Known rows, with every way that one mark hangs from another:
fopet(motot zumubov(rapu(tusekir(bodo)))): [-0.18  0.40 -1.19  0.04  0.07 -0.17  0.02 -0.09 -0.95  1.25 -0.73 -1.18
  1.02 -0.34 -1.55 -1.86  0.45 -1.26 -1.06  0.04 -0.06 -0.81 -0.03 -1.05
 -0.03  0.99 -0.88  0.04  0.46  0.58  2.18  2.65 -0.34  0.95 -0.52]
tusekir(rapu): [ 0.05 -0.71 -0.87  0.04  0.03 -0.35  0.97 -0.54  0.20  1.27 -1.04 -0.10
  0.22 -0.19 -0.90 -0.71  0.02  0.17  0.25 -0.73 -0.59 -0.05 -1.21 -0.39
  0.42  0.52 -1.38 -0.44  0.40 -0.26 -0.51  2.20  0.38 -0.36  0.63]
fopet(tusekir(bodo(zavu)) zumubov): [-0.54 -0.29 -0.57  0.02 -0.53 -0.23 -0.20 -0.62 -0.25  0.89  0.08 -1.03
  0.10  0.37 -1.66 -1.19 -0.06 -1.23 -2.17  0.62 -0.29 -1.14  1.66 -0.69
  0.07  1.14 -0.87  0.42  0.59 -0.74  3.85  2.04 -0.79  3.25 -0.54]
tusekir(bodo rapu): [ 0.05 -0.63  0.07 -0.79 -0.11 -0.20 -0.07 -0.52 -0.19  1.01 -0.47 -0.56
  0.75 -0.10 -0.96 -0.71 -0.43 -0.20 -0.19 -0.41 -0.74 -0.21  0.20 -0.58
  0.46  0.92 -1.42 -0.47  0.67 -1.22  0.89  1.19 -0.09  0.69  1.93]
motot(bodo(zavu zumubov) rapu(tusekir)): [ 0.23 -1.02 -1.10  1.14 -0.48  0.20 -0.09  0.41 -1.11  1.33 -1.40  0.27
 -0.33  1.12 -1.03 -0.32  0.62 -0.74  0.07 -0.57 -0.73 -0.44 -0.75  0.40
  0.46  0.82  0.48 -0.05  0.32  0.81  1.07  0.37 -0.21  1.90 -1.74]
zumubov(rapu(tusekir)): [ 0.30  0.36 -0.95  0.28 -0.29 -0.26  0.52  0.29  0.74  1.14 -0.75 -0.24
  0.49  0.21 -0.85 -1.41  0.19  0.76  0.92 -0.43 -0.32 -0.16 -1.26 -1.00
  0.21  0.89 -0.91 -0.61  0.47  1.15 -0.63 -0.11  0.66 -0.99 -0.69]
zavu(bodo(zumubov)): [-0.42 -0.82 -1.26  0.16 -0.28 -1.15  0.90 -0.31 -0.44  0.85 -0.40 -0.26
  0.56  0.83 -0.89  0.07  0.29 -1.30 -0.67  0.05 -1.57 -0.20 -0.24  0.68
  0.20  1.01 -0.95 -0.11 -0.10 -0.18  1.66 -1.69  0.29  0.91  1.39]
motot(bodo(zavu(rapu) zumubov)): [ 0.08 -1.21 -0.88  0.09 -0.18 -0.32 -0.27  0.34 -1.98  1.19 -0.69  0.37
 -0.91  1.38 -0.97 -0.13 -0.07 -1.56 -0.22 -0.57 -1.37 -0.51  1.06  0.04
  0.37  0.10 -0.09 -0.15  0.18 -0.31  2.51  0.67 -1.17  1.91 -1.08]
zumubov(rapu): [-0.02  0.45 -0.87 -0.21 -0.24 -0.38  0.59  0.32  0.54  1.11 -0.74  0.04
  0.53  0.04 -0.62 -1.65 -0.05  0.47  0.91 -0.55 -0.54 -0.28 -0.63 -0.69
  0.19  0.53 -1.75 -0.42  0.15  0.31 -0.41  0.46  0.13 -1.16  0.07]
zumubov(rapu(tusekir(bodo))): [ 0.30  0.40 -0.59 -0.15 -0.36 -0.20  0.00  0.28  0.51  1.00 -0.50 -0.48
  0.77  0.27 -0.89 -1.44 -0.03  0.58  0.68 -0.23 -0.34 -0.21 -0.61 -1.02
  0.22  1.12 -0.96 -0.63  0.57  0.66  0.16 -0.59  0.54 -0.59 -0.11]
bodo(zavu(rapu(tusekir)) zumubov): [ 0.36 -1.36 -1.83  0.78 -0.69 -0.69  0.91 -0.64 -0.53  1.36 -0.56 -0.32
 -1.08  1.09 -1.26 -0.71  0.25 -1.13 -0.96 -0.62 -0.33 -0.11 -0.23  1.26
  0.50  0.30  1.40 -0.49  0.51  0.52  1.14 -0.25 -0.17  1.95 -0.63]
zavu(bodo(zumubov) rapu(tusekir)): [ 0.10 -1.27 -1.35  0.50 -0.66 -0.73  1.37 -1.01 -0.69  1.29 -0.89 -0.70
  0.01  1.26 -1.02  0.57  0.43 -0.71 -0.14 -0.37 -1.73  0.15 -0.77 -0.04
  0.45  1.64 -0.11 -0.50  0.25  0.72  1.77 -1.94  0.90 -0.20  1.23]
zumubov(rapu(tusekir(bodo(zavu)))): [ 0.32  0.40 -0.53 -0.26 -0.41 -0.30 -0.13  0.33  0.30  1.08 -0.40 -0.31
  0.52  0.53 -0.99 -1.58 -0.12  0.37  0.27 -0.27 -0.37 -0.22 -0.53 -1.00
  0.23  0.80 -0.69 -0.65  0.65  0.66  0.30 -1.06  0.56 -0.18 -0.52]
fopet(motot(bodo rapu(tusekir))): [ 0.24 -0.31 -1.08  0.03  0.21  0.22 -0.35  0.53 -2.09  1.61 -1.97  0.08
  0.25  0.37 -1.09 -0.53  0.99 -1.54  0.29 -0.27 -1.24 -0.56 -0.81 -1.22
  0.02  0.27  0.16 -0.14  0.01  0.31  1.72  2.77 -0.13 -0.20 -1.27]
bodo(zumubov): [-0.07 -1.10 -1.76  0.76 -0.33 -0.71  1.35 -0.26  0.42  0.79 -0.54 -0.54
 -0.18 -0.05 -0.85 -0.67  0.44 -0.94 -0.05 -0.18 -0.20 -0.30 -0.03  1.68
  0.31  0.77 -0.37 -0.10  0.11 -0.07  0.55  1.40 -0.61  1.72  0.71]
rapu(tusekir(bodo(zavu zumubov))): [ 0.48 -1.10 -1.00  0.20 -0.44 -0.49 -0.20  0.03 -0.02  0.88 -0.18 -0.75
  0.09  0.77 -1.42 -0.44  0.40 -0.72 -0.96  0.21 -0.18 -0.26 -0.17  0.25
  0.26  0.70  1.26 -0.54  0.68  0.41  1.49 -1.13  0.52  1.98 -0.46]
zavu(rapu(tusekir)): [ 0.59 -1.25 -1.30  0.26 -0.47 -0.21  0.88 -0.45 -0.21  1.45 -1.21 -0.55
 -0.47  0.45 -1.04 -0.06  0.55  0.36  0.30 -0.51 -0.80 -0.04 -0.95 -0.85
  0.33  0.51  0.55 -0.70  0.32  0.78  0.25  0.57  0.96 -1.61  0.00]

Rows:
[-0.03 -0.27 -0.52 -0.59 -0.50 -0.58 -0.53  0.05 -0.34  0.85  0.15 -0.45
  0.31  0.65 -1.05 -1.43 -0.42 -1.23 -0.95 -0.18 -0.45 -0.41  1.33  0.74
  0.34  0.62 -0.38 -0.31  0.51 -0.87  1.88 -0.95 -0.81  2.44  0.88]
tusekir(bodo(zavu zumubov(rapu)))
[-0.61  0.17 -0.73  0.14  0.33  0.37  0.47 -0.86 -2.07  1.48 -1.17 -0.70
  0.00  0.25 -1.69 -1.08  0.28 -2.33 -0.71  0.03 -0.89 -1.12  0.98 -2.05
  0.03  1.49 -1.89  0.58  0.56 -0.50  4.67  6.21 -1.62  2.68 -1.26]
fopet(motot(bodo) tusekir(rapu) zumubov)
[-0.09 -0.26 -0.56 -0.44 -0.45 -0.40  0.04 -0.09  0.14  0.68 -0.04 -0.85
  0.63  0.09 -0.79 -1.18 -0.20 -0.81 -0.12 -0.09 -0.48 -0.41  1.19  0.59
  0.31  1.30 -1.05 -0.29  0.40 -0.80  1.52  0.13 -0.90  1.71  1.78]
tusekir(bodo(zumubov(rapu)))
[ 0.47 -1.12 -1.08  0.31 -0.39 -0.35  0.11 -0.08  0.31  0.75 -0.29 -1.09
  0.36  0.30 -1.25 -0.25  0.54 -0.39 -0.35  0.28 -0.21 -0.25 -0.17  0.21
  0.24  1.09  0.73 -0.48  0.59  0.43  1.25 -0.25  0.48  1.48  0.17]
rapu(tusekir(bodo(zumubov)))
[ 0.58 -1.30 -1.03  0.14 -0.62 -0.22  0.71 -0.59 -0.34  1.25 -0.90 -0.92
 -0.26  0.47 -1.01 -0.10  0.35 -0.09  0.03 -0.34 -0.79 -0.09 -0.10 -0.36
  0.42  1.05  0.47 -0.69  0.49  0.32  1.07  0.30  0.35 -0.39  0.82]
zavu(rapu(tusekir(bodo(zumubov))))
[ 0.35 -1.10 -0.53 -0.27 -0.06 -0.17 -0.90  0.70 -2.08  1.35 -0.89  0.53
 -0.74  1.53 -1.15  0.07  0.08 -0.95 -0.42 -0.42 -1.55 -0.47  0.43 -1.43
  0.25 -0.35  0.27 -0.39  0.22  0.02  2.22 -0.16 -0.17  0.46 -1.95]
motot(bodo(zavu(rapu(tusekir))))
[-0.27  0.29 -1.03  0.07 -0.14  0.31  0.28 -0.30 -2.25  1.70 -1.71  0.12
 -0.50  1.03 -1.28 -1.13  0.64 -2.81  0.23 -0.23 -1.45 -0.85  0.76 -0.95
  0.02  0.90 -0.14  0.33  0.24 -0.49  4.10  4.34 -1.68  2.32 -1.59]
fopet(motot(bodo(zavu zumubov) rapu) tusekir)
[ 0.02 -0.64 -0.56  0.18 -0.27  0.18 -0.84  0.80 -1.58  1.47 -1.55  0.87
 -0.15  0.93 -0.79 -0.48  0.28 -0.55 -0.06 -0.73 -1.34 -0.61 -0.43 -0.50
  0.32 -0.18 -0.41 -0.01 -0.08 -0.07  0.90  0.62 -0.15  0.33 -1.50]
motot(bodo(zavu) rapu)
[-0.68  0.99 -0.67 -0.03  0.15  0.32  0.08 -0.21 -1.93  1.38 -0.96 -0.63
  0.23  0.34 -1.52 -1.75  0.23 -2.14 -0.21  0.16 -0.89 -1.29  1.38 -2.26
 -0.14  1.50 -2.16  0.60  0.40 -0.08  4.76  5.14 -1.97  2.09 -1.67]
fopet(motot(bodo) tusekir zumubov(rapu))
[-0.30 -0.27 -1.10  0.29 -0.37 -0.95  0.85 -0.34 -0.10  0.89 -0.47 -0.33
  0.73  0.95 -0.88 -0.34  0.16 -0.84 -0.10 -0.13 -1.36 -0.09 -0.65  0.29
  0.26  1.48 -1.23 -0.21  0.15  0.42  1.46 -2.01  0.44  0.64  1.01]
zavu(bodo(zumubov(rapu(tusekir))))
[-0.63  1.15 -0.53 -0.57 -0.21  0.02 -0.36 -0.63 -1.48  1.36 -0.38 -1.02
  0.51  0.30 -1.76 -2.38 -0.09 -2.36 -1.49  0.34 -0.49 -1.21  1.74 -1.67
 -0.11  1.40 -1.30  0.40  0.71 -0.60  4.76  3.61 -1.58  2.81 -0.71]
fopet(motot tusekir(bodo(zavu)) zumubov(rapu))
[-0.17  0.08 -0.97 -0.40  0.04  0.00  0.16 -0.39 -2.72  1.60 -1.20 -0.04
 -0.92  1.35 -1.43 -0.85  0.42 -3.23 -0.03 -0.09 -1.60 -0.83  1.53 -1.33
 -0.03  0.69  0.00  0.14  0.34 -0.66  5.19  3.90 -1.85  2.41 -1.56]
fopet(motot(bodo(zavu(rapu) zumubov)) tusekir)
[-0.06 -0.79 -0.35 -0.28 -0.23 -0.27  0.60 -0.90  0.07  0.87 -0.33 -0.87
  0.58 -0.19 -0.94 -0.80 -0.35 -0.74 -0.05 -0.45 -0.46 -0.18  0.56  0.69
  0.60  1.56 -1.40 -0.35  0.75 -1.10  1.24  1.53 -0.68  2.18  2.47]
tusekir(bodo(zumubov) rapu)
[-0.05 -0.79 -0.30 -0.51 -0.33 -0.45  0.05 -0.80 -0.42  1.04 -0.13 -0.54
  0.23  0.46 -1.18 -1.07 -0.57 -1.15 -1.06 -0.57 -0.48 -0.17  0.66  0.73
  0.61  0.93 -0.69 -0.40  0.85 -1.17  1.53  0.51 -0.62  2.89  1.59]
tusekir(bodo(zavu zumubov) rapu)
[ 0.21 -0.85 -0.27 -1.17 -0.46 -0.52 -0.94  0.10 -1.04  1.17 -0.24 -0.22
 -0.04  0.85 -1.14 -0.74 -0.28 -0.96 -1.38 -0.12 -1.11 -0.40  1.15 -0.53
  0.27 -0.14  0.41 -0.52  0.37 -1.12  2.01 -1.07 -0.01  0.69  0.69]
tusekir(bodo(zavu(rapu)))
[ 0.30 -0.81 -1.13  0.74 -0.73  0.01  0.27 -0.13  0.34  1.27 -1.27 -0.45
  0.45  0.16 -0.99 -0.80  0.71  0.08 -0.21 -0.32 -0.20 -0.24 -1.25  0.63
  0.40  0.94  0.57 -0.30  0.35  0.57 -0.27 -0.13  0.80  0.52 -0.01]
motot(rapu(tusekir(bodo(zavu zumubov))))
[ 0.09 -0.25 -1.59  0.75 -0.57 -0.66  0.71 -0.15  0.15  1.12 -0.24 -0.17
 -0.41  0.96 -1.18 -1.66 -0.01 -0.80 -0.58 -0.58  0.04 -0.18 -0.37  1.17
  0.39  0.56  0.30 -0.39  0.65  0.73  0.55 -0.71 -0.21  2.37 -1.07]
bodo(zavu zumubov(rapu(tusekir)))
[-0.65  1.04 -0.69 -0.13  0.09  0.24 -0.26 -0.15 -2.28  1.50 -0.84 -0.36
  0.00  0.77 -1.68 -1.92  0.08 -2.42 -0.78  0.06 -0.87 -1.27  1.45 -2.19
 -0.12  1.10 -1.61  0.57  0.52 -0.12  5.02  4.36 -1.80  2.60 -2.36]
fopet(motot(bodo(zavu)) tusekir zumubov(rapu))
[-0.22  0.35 -0.48 -0.58  0.39  0.28  0.39 -0.55 -2.25  1.60 -1.55  0.03
 -0.28  0.75 -1.31 -0.76  0.29 -2.30  0.64 -0.25 -1.65 -0.69  0.59 -2.32
  0.02  1.04 -1.21  0.07  0.45 -0.78  4.23  5.28 -1.46  1.30 -1.04]
fopet(motot(bodo) tusekir(rapu))
[ 0.13 -1.04 -0.64 -0.57 -0.59 -0.56 -0.30 -0.33 -0.79  1.00 -0.06 -0.58
 -0.12  0.73 -1.11 -0.82 -0.29 -1.44 -1.29 -0.20 -0.73 -0.37  1.39  0.86
  0.40  0.45  0.35 -0.38  0.50 -1.06  2.27 -0.60 -0.68  2.23  1.27]
tusekir(bodo(zavu(rapu) zumubov))
[-0.11 -0.45 -0.75  0.20 -0.02 -0.17 -0.02  0.59 -1.00  0.89 -0.62  0.07
 -0.10  0.66 -0.66 -0.50 -0.03 -0.89  1.00 -0.43 -1.03 -0.54  0.87 -0.13
  0.29  0.87 -1.57 -0.02  0.13 -0.07  1.76  1.20 -1.35  1.37 -0.49]
motot(bodo(zumubov(rapu)))
[-0.12 -0.14 -1.48  0.40 -0.55 -0.78  0.65 -0.13  0.03  1.13 -0.23  0.04
 -0.40  0.77 -1.05 -1.85 -0.24 -1.05 -0.55 -0.65 -0.13 -0.28  0.07  1.36
  0.38  0.34 -0.18 -0.29  0.43  0.19  0.60 -0.29 -0.75  2.25 -0.56]
bodo(zavu zumubov(rapu))
[ 0.09 -0.49 -0.78  0.28 -0.11 -0.25 -0.45  0.64 -1.39  1.04 -0.51  0.34
 -0.47  1.37 -1.04 -0.69 -0.08 -1.22  0.11 -0.46 -0.97 -0.49  0.61 -0.15
  0.32  0.36 -0.44 -0.18  0.39  0.25  2.02  0.02 -1.01  2.21 -1.68]
motot(bodo(zavu zumubov(rapu(tusekir))))
[ 0.32 -0.85 -0.75  0.78 -0.24  0.48 -0.25  0.69 -0.84  1.32 -1.81  0.23
  0.15  0.57 -0.80  0.04  0.78  0.17  0.92 -0.40 -1.05 -0.49 -1.21 -0.85
  0.32  0.84 -0.35 -0.14  0.09  0.83  0.43  0.98  0.36 -0.30 -1.34]
motot(bodo rapu(tusekir))
[-0.17  0.36 -1.42  0.32  0.09 -0.23  0.37 -0.07 -0.84  1.34 -0.88 -1.04
  0.84 -0.41 -1.52 -1.89  0.58 -1.15 -0.93 -0.02  0.01 -0.80 -0.54 -0.99
 -0.05  0.76 -0.81  0.05  0.36  0.87  1.62  2.88 -0.21  0.64 -1.00]
fopet(motot zumubov(rapu(tusekir)))
[ 0.08 -0.61  0.11 -1.04 -0.18 -0.35 -0.57 -0.47 -0.70  1.20 -0.28 -0.14
  0.41  0.49 -1.21 -0.98 -0.62 -0.72 -1.19 -0.45 -0.79 -0.20  0.30 -0.49
  0.47  0.35 -0.70 -0.55  0.74 -1.26  1.38  0.16  0.00  1.35  1.09]
tusekir(bodo(zavu) rapu)
[-0.57  0.11 -0.84 -0.01  0.19  0.08 -0.32 -0.19 -2.57  1.41 -0.84 -0.44
 -0.30  0.79 -1.87 -1.15  0.43 -2.95 -1.59  0.33 -1.00 -1.33  1.55 -1.82
 -0.20  0.62 -0.63  0.65  0.35 -0.47  5.37  4.62 -1.65  3.15 -2.38]
fopet(motot(bodo(zavu)) tusekir zumubov)
[ 0.13 -1.21 -1.73  0.42 -0.66 -0.79  0.96 -0.60 -0.66  1.34 -0.51 -0.15
 -1.03  0.98 -1.16 -0.92  0.03 -1.38 -1.02 -0.73 -0.52 -0.18  0.30  1.43
  0.49  0.08  0.83 -0.36  0.32 -0.09  1.13  0.12 -0.56  1.89 -0.12]
bodo(zavu(rapu) zumubov)
[ 0.08 -0.29 -1.64  1.00 -0.46 -0.47  1.49 -0.25  0.91  0.87 -0.52 -0.69
  0.12  0.09 -0.84 -1.28  0.32 -0.23  0.67 -0.41  0.08 -0.18 -0.60  1.12
  0.36  1.45 -0.74 -0.32  0.44  0.88  0.01  0.71 -0.35  1.33  0.14]
bodo(zumubov(rapu(tusekir)))
